Known rows, with every way that one mark hangs from another:
{N E}: [-1.07 -0.42 -0.88 -0.18  2.02  0.02 -1.29  0.13  0.99  0.23  0.05 -0.49
 -0.26 -0.77 -0.57 -0.91  2.13 -0.47 -0.69  0.36 -0.12  0.17  0.81 -0.14]
{B A F}: [ 0.74  1.64 -1.24 -0.56 -0.07  0.24  1.96 -0.56  0.75 -0.52  0.32 -0.50
 -0.09 -0.99 -0.47 -0.41  2.62 -1.52 -1.38 -1.53  1.22 -0.16  0.64 -0.34]
{A B}: [ 0.88  0.44 -1.08 -0.14  1.13 -0.17 -0.53 -0.34 -0.76  0.04  0.23 -0.47
 -1.04 -0.30  0.04 -0.53  0.78 -0.90 -0.31 -1.00  2.05  0.36  0.23 -0.41]
{U {E N P}}: [ 0.35  0.34 -1.17 -0.02  1.43 -0.47  2.79  0.07  0.32 -0.68 -1.55  0.52
 -1.40 -0.36 -0.40 -1.09  0.28  0.49  1.18 -0.01 -2.59  0.55  0.36  0.16]
{E {J T} L P U}: [ 1.75 -1.30 -0.96  0.26  2.39 -0.34  2.61  0.20 -0.65 -1.00 -3.44  0.54
 -1.01  1.30 -0.33 -1.96  2.29  1.83  1.32 -1.20 -0.91  0.88  0.07  3.84]
{B F}: [ 0.58  1.36 -0.83 -0.35  0.40  0.10  1.10 -0.14  0.79 -0.22 -0.11 -0.73
 -0.51 -0.69 -0.25 -0.66  2.13 -1.05 -0.97 -0.69  0.49  0.06  0.98 -0.34]
{S L}: [-0.40  0.30 -0.65  0.24  0.95 -0.38  0.58  0.24 -0.22  0.11 -0.40 -0.31
 -0.93 -1.23  0.59 -0.76  0.84 -0.07  0.05 -0.69  1.16  0.44  0.54 -0.93]
{U E}: [-0.49  0.34 -0.80  0.11  1.56  0.33  0.32  0.01  0.81 -0.31 -0.73  0.01
 -0.81 -1.33 -0.34 -0.66  0.28 -0.52  0.25 -1.14  0.22  0.14 -0.58 -0.94]
{T {U {E J N P}}}: [ 1.46  0.01 -0.73  1.08  1.70 -0.86  3.66  1.16 -1.03 -0.64 -2.69  0.70
 -2.00  0.44 -0.31 -1.76  0.59  0.54  1.25 -0.09 -3.35  0.48  1.02  1.98]
{U {E J}}: [-0.08 -0.24 -1.01  0.77  2.20  0.08  1.38  0.03  0.37 -0.34 -1.62  0.36
 -1.16 -0.78 -0.48 -1.13 -0.32 -0.16  0.60 -0.79 -0.11  0.27  0.28  0.33]
{J {T {U E}}}: [ 0.97  0.54  0.03 -0.18  2.04  0.50  0.53  1.75  1.17 -0.42 -1.56 -0.23
 -0.68 -0.40 -0.05 -0.60  2.22  0.30 -0.20 -2.69  0.12  0.15 -1.68 -1.19]
{J {T {U {E N P}}}}: [ 1.89  0.54 -0.32 -0.32  1.92 -0.24  3.10  1.76  0.67 -0.78 -2.40  0.26
 -1.33  0.57 -0.01 -1.05  2.25  1.30  0.79 -1.53 -2.65  0.61 -0.73 -0.03]
{U {E {J T} L N}}: [ 2.36 -0.72 -1.03  0.58  3.32  0.11  3.39  1.19  0.97 -0.89 -3.52  0.77
 -1.43  0.63  0.07 -1.48  0.56  1.98  1.03 -1.73 -3.01  0.52 -0.57  1.26]
{U {E {J T} N P}}: [ 1.49 -0.20 -1.13 -0.10  2.93 -0.28  4.46  0.64  0.98 -0.82 -3.00  0.73
 -1.50  0.91 -0.48 -1.39  0.69  1.99  1.38 -0.57 -2.30  1.04  0.24  0.81]
{N {E J}}: [-0.74 -1.01 -1.07  0.45  2.70 -0.19 -0.21  0.20  0.38  0.21 -0.83 -0.16
 -0.69 -0.26 -0.74 -1.39  1.50 -0.08 -0.36  0.78 -0.39  0.35  1.60  1.12]
{U {E J L N P}}: [ 1.62 -0.69 -1.44  1.26  2.23 -0.66  3.81  0.31 -0.65 -1.10 -3.27  1.10
 -2.01  0.35 -0.11 -1.84 -0.42  1.29  1.83 -0.15 -4.19  0.46  0.78  2.62]
{E {N B} U}: [ 0.99 -1.04 -0.77 -0.04  1.18 -0.71  0.40 -0.58 -1.23  0.06 -1.84  0.47
 -0.92  0.34 -0.50 -1.57  3.21  0.94  1.11  0.16 -1.65  0.19  1.22  3.51]
{E {J T}}: [ 0.82 -0.29 -0.61 -0.57  2.77  0.22  1.83  0.63  1.07 -0.19 -1.68 -0.18
 -0.84  0.42 -0.35 -1.03  2.13  1.01 -0.19 -0.84  1.38  0.85  0.32  0.47]
{U {E L N}}: [ 1.23 -0.18 -1.12  0.66  1.80 -0.05  1.76  0.61  0.28 -0.74 -2.02  0.59
 -1.29 -0.65  0.18 -1.17  0.17  0.44  0.85 -1.25 -3.17  0.01 -0.45  0.61]
{N B E}: [-0.57 -1.16 -0.74  0.27  2.26 -0.38 -2.39 -0.46  0.13  0.41 -0.25 -0.12
 -0.54 -0.42 -0.63 -0.87  3.47  0.24  0.01  0.31 -0.85 -0.17  1.44  1.42]
{N {E J L U}}: [ 0.23 -2.01 -1.23  1.28  2.57 -0.34 -0.30  0.11 -0.89 -0.26 -2.26  0.36
 -0.56  0.24 -0.59 -2.18  1.74  0.38  0.51 -0.09 -1.91  0.08  0.90  3.95]
{U {E J {L S} N}}: [ 1.06 -0.92 -1.50  0.73  3.17 -0.04  1.55  0.76 -0.87 -0.56 -3.22  0.56
 -1.85 -0.53  0.06 -1.64  0.08  1.25  1.28 -0.43 -3.54  0.59 -0.46  3.67]
{T {U {E J}}}: [ 0.62 -0.04 -0.33  1.30  1.89 -0.07  1.17  1.14 -0.51 -0.34 -1.88  0.25
 -1.35 -0.59 -0.26 -1.30  0.56 -0.48  0.36 -1.36 -0.59  0.04  0.10  0.87]

Rows:
[ 0.55 -1.55 -1.43  0.38  2.21 -0.45  0.75 -0.24 -2.53 -0.67 -3.15  0.28
 -1.41  0.22 -0.31 -2.09  1.80  1.02  1.54  0.09 -1.55  0.97  0.04  6.37] | {E J {L S} P U}
[ 1.90 -1.48 -0.85  0.74  1.34 -0.72  0.43 -0.35 -1.78 -0.36 -2.59  0.77
 -1.18  0.50 -0.11 -1.78  3.18  1.36  1.42 -0.48 -3.04 -0.08  0.84  4.67] | {E L {N B} U}
[-0.06 -1.57 -0.91 -0.14  3.23  0.06  0.15  0.41  0.77  0.03 -2.09 -0.04
 -0.05  0.84 -0.93 -1.74  2.85  1.01  0.09 -0.49 -0.07  0.68  0.34  2.17] | {N {E {J T} U}}
[ 1.48 -0.73 -1.27  0.34  1.73 -0.70  2.57 -0.58 -1.02 -0.20 -1.56  0.84
 -1.27  0.29 -0.63 -1.27  2.83  0.82  0.47 -0.07 -1.10  0.13  2.16  3.07] | {E J {N {B A}}}
[ 0.21 -0.37 -1.20 -0.39  1.85 -0.11 -0.15  0.07 -1.10 -0.56 -1.57 -0.32
 -1.40 -0.73  0.12 -1.03  2.13  0.61  0.67 -0.15 -1.11  0.75 -0.41  3.33] | {E {L S} P}
[ 1.84  0.61 -0.86 -0.04  0.64 -0.59  1.50 -0.48 -0.10 -0.06 -1.02 -0.10
 -1.12  0.14 -0.23 -0.97  3.41  0.36  0.06 -0.08 -2.20 -0.12  2.18  1.80] | {E {N {B F}}}
[ 2.11 -1.59 -0.73 -0.10  2.72 -0.56  2.11  0.04 -0.62 -0.11 -3.27  0.71
 -1.03  1.61 -0.60 -1.85  3.76  2.44  1.31 -0.37 -1.45  0.68  1.14  4.14] | {E {J T} {N B} U}
[ 1.05 -1.30 -1.23  1.05  1.48 -0.70  2.03 -0.35 -1.79 -0.86 -2.88  0.64
 -1.27  0.62 -0.40 -2.18  1.27  0.71  1.41 -0.21 -1.37  0.61  0.95  4.52] | {E J L P U}
[ 0.64 -0.18 -0.77 -0.04  3.08  0.43  1.89  0.64  1.53 -0.48 -2.15  0.26
 -0.90 -0.07 -0.39 -0.96  0.69  0.96  0.55 -1.73  0.29  0.60 -0.65 -0.32] | {U {E {J T}}}
[ 0.88 -0.38 -0.82  0.43  1.82 -0.38  0.64 -0.33 -0.07 -0.17 -1.66  0.71
 -1.39 -0.49 -0.30 -0.94  1.65  0.85  1.23 -0.52 -2.55 -0.05  0.63  1.14] | {U {E {N B}}}
[-0.30 -2.25 -1.47  0.69  3.27 -0.10 -1.79  0.24 -1.55 -0.09 -2.56 -0.04
 -0.73 -0.13 -0.52 -2.13  2.20  0.70  0.66  0.15 -2.04  0.49  0.00  5.78] | {N {E J {L S} U}}
[ 1.44 -0.16 -0.33 -0.03  2.90  0.70 -0.82  2.11  0.03 -0.67 -2.61 -0.32
 -1.06 -0.71  0.51 -0.76  2.65  1.02  0.32 -3.08 -1.33  0.30 -2.96  1.73] | {J {T {U {E {L S}}}}}
[ 1.62 -0.64 -1.04  0.71  3.01  0.00  2.78  0.54  0.58 -1.21 -3.20  0.73
 -1.45  0.49 -0.05 -1.31  0.60  1.68  1.50 -1.89 -1.84  0.63 -0.63  1.50] | {U {E {J T} L P}}
[ 1.77 -1.36 -1.37  0.80  1.56 -0.98  3.63  0.00 -1.89 -0.92 -3.42  0.90
 -1.57  1.13 -0.35 -2.47  1.27  1.37  1.69  0.46 -3.35  0.74  1.54  5.01] | {E J L N P U}
[ 1.36 -1.76 -1.13  0.17  2.06 -0.50 -0.95 -0.12 -2.43 -0.17 -2.94  0.37
 -1.25  0.08 -0.03 -1.73  3.78  1.73  1.48 -0.20 -3.21  0.30  0.03  6.35] | {E {L S} {N B} U}
[ 2.12 -1.40 -1.13  1.79  2.60 -0.60  1.73 -0.01 -1.09 -0.62 -3.29  1.29
 -2.06  0.16 -0.07 -1.69  0.86  1.65  1.96 -0.79 -4.22 -0.18  1.09  3.54] | {U {E J L {N B}}}
[ 1.53 -0.18 -0.23  0.92  1.44 -0.58  0.51  0.83 -0.91 -0.14 -1.88  0.53
 -1.54 -0.21 -0.08 -1.08  2.41  0.49  0.97 -1.11 -3.06 -0.32  0.39  1.59] | {T {U {E {N B}}}}
[-0.65 -1.13 -1.21 -0.09  2.91  0.20 -2.71  0.59 -0.20  0.02 -0.99 -0.60
 -0.64 -1.05 -0.04 -1.07  2.62  0.25 -0.33  0.00 -1.69  0.32 -0.48  2.73] | {N {E {L S}}}
[-0.10 -1.44 -1.23  0.63  1.67 -0.52 -0.44 -0.25 -0.81 -0.58 -1.69  0.20
 -0.47  0.15 -0.51 -1.80  2.43  0.30  0.81 -0.02 -2.40  0.23  0.40  3.27] | {N {E L P U}}
[-0.23 -2.23 -0.99  1.10  2.58 -0.68 -1.51 -0.83 -1.28  0.32 -1.82  0.48
 -0.65  0.46 -1.03 -1.92  3.09  0.71  0.95  0.51 -1.30  0.05  1.94  4.44] | {N B {E J U}}
[ 2.01  0.10 -0.11  0.55  2.23  0.48  0.57  2.00  0.64 -0.85 -2.36  0.02
 -0.92 -0.34  0.39 -0.81  2.13  0.64  0.18 -3.37 -1.21 -0.11 -2.13  0.03] | {J {T {U {E L}}}}
[-0.24 -1.67 -0.90  0.93  2.93 -0.59 -1.32 -0.50 -0.38  0.38 -1.13  0.24
 -1.01  0.08 -0.77 -1.37  2.75  0.67  0.38  0.62 -1.12  0.01  2.30  2.80] | {N B {E J}}
[-0.47 -1.70 -0.96  0.42  1.66 -0.92 -1.64 -1.10 -1.22  0.02 -1.26  0.33
 -0.55  0.36 -0.96 -1.59  3.77  0.66  1.28  0.64 -1.81  0.14  1.45  3.92] | {N B {E P U}}
[ 0.73 -0.17 -0.97  0.01  2.88  0.03  2.88  0.24  1.05 -0.81 -2.46  0.49
 -1.23  0.42 -0.54 -1.05  0.75  1.34  1.19 -1.22 -0.46  0.88 -0.29  0.42] | {U {E {J T} P}}
[ 0.38 -0.87 -1.50  0.89  2.91 -0.16  1.00  0.09 -1.25 -0.89 -2.93  0.47
 -1.85 -0.63 -0.09 -1.45  0.12  0.95  1.71 -0.62 -2.36  0.67 -0.51  3.94] | {U {E J {L S} P}}
[ 1.35 -0.80 -1.04  0.17  1.09 -0.34  1.61  0.30 -0.88 -0.53 -2.28  0.37
 -0.85  0.14 -0.09 -1.80  1.87  0.64  0.63 -0.43 -2.30  0.30  0.19  2.98] | {E L N U}
[ 1.06  0.50 -0.36  0.46  1.29 -0.19  1.61  1.50 -0.06 -0.32 -1.58  0.17
 -1.25 -0.55 -0.08 -1.12  1.20 -0.17  0.20 -1.05 -2.30  0.04 -0.17 -0.02] | {T {U {E N}}}
[ 2.75  0.05 -0.27  0.38  2.31  0.16  2.12  2.33  0.58 -0.87 -2.90  0.33
 -1.27  0.23  0.48 -1.13  2.18  1.30  0.45 -2.69 -3.26  0.06 -1.60  0.39] | {J {T {U {E L N}}}}
[-0.63 -1.52 -1.29  0.58  2.14 -0.73  0.66 -0.51 -0.86 -0.19 -1.80  0.28
 -0.63  0.56 -1.09 -2.08  1.81  0.32  0.83  1.05 -1.29  0.66  1.71  3.60] | {N {E J P U}}
[ 1.01 -0.42 -0.88 -0.13  1.32 -1.04  1.57 -0.59 -0.87 -0.22 -1.43  0.45
 -1.61  0.41 -0.38 -1.15  2.99  1.27  1.22  0.86 -2.35  0.44  2.05  2.46] | {E {N B} P}
[-0.28 -1.40 -1.37  0.23  1.20 -0.82 -0.78 -1.53 -1.24 -0.27 -0.79  0.62
 -0.08  0.09 -1.15 -1.30  4.18  0.20  0.82 -0.15 -1.08 -0.08  1.16  3.76] | {N {B A} {E P U}}
[ 1.76 -1.25 -0.36  0.99  3.42 -0.04  0.17  2.16  0.24 -0.32 -2.42 -0.15
 -0.86  0.80  0.08 -1.59  3.37  1.04 -0.43 -1.45 -1.87  0.15  0.09  1.96] | {N {E {J {T U}} L}}
[ 0.48  0.32 -1.47  0.26  0.72 -0.67  0.30 -1.39 -0.13 -0.37  0.02  0.02
 -0.26 -0.08 -0.86 -0.72  4.35 -0.36 -0.23 -0.37 -1.56 -0.42  2.07  1.97] | {N {B A F} {E P}}
[ 1.21 -0.14 -1.27 -0.40  0.81 -0.90  2.37 -0.93 -0.97 -0.48 -0.97  0.70
 -1.16  0.24 -0.52 -0.89  3.48  0.82  0.82  0.06 -1.57  0.24  1.65  2.43] | {E {N {B A}} P}
[ 2.48 -0.68 -0.35  1.66  1.60 -0.55  0.43  1.12 -1.38 -0.55 -2.63  0.81
 -1.81 -0.12  0.37 -1.34  2.37  0.91  1.27 -1.73 -4.43 -0.63  0.09  2.66] | {T {U {E L {N B}}}}
[ 0.62 -0.20 -1.16  0.60  2.33 -0.23  2.90  0.36  0.25 -0.36 -2.14  0.65
 -1.49 -0.26 -0.47 -1.45 -0.39  0.50  0.87 -0.12 -2.08  0.47  0.83  0.85] | {U {E J N}}
[ 2.06  0.10 -0.68  1.13  1.19 -0.62  2.60  1.37 -0.99 -1.06 -2.64  0.63
 -1.80 -0.02  0.31 -1.50  1.11  0.59  1.17 -1.20 -4.48  0.03 -0.21  1.73] | {T {U {E L N P}}}
[ 0.86 -0.76 -0.40  0.19  2.95 -0.44  1.05  1.58  0.35 -0.23 -1.92 -0.21
 -0.99  1.14 -0.52 -1.48  3.45  1.08 -0.10 -0.30 -1.24  0.71  0.85  1.54] | {N {E {J {T U}} P}}
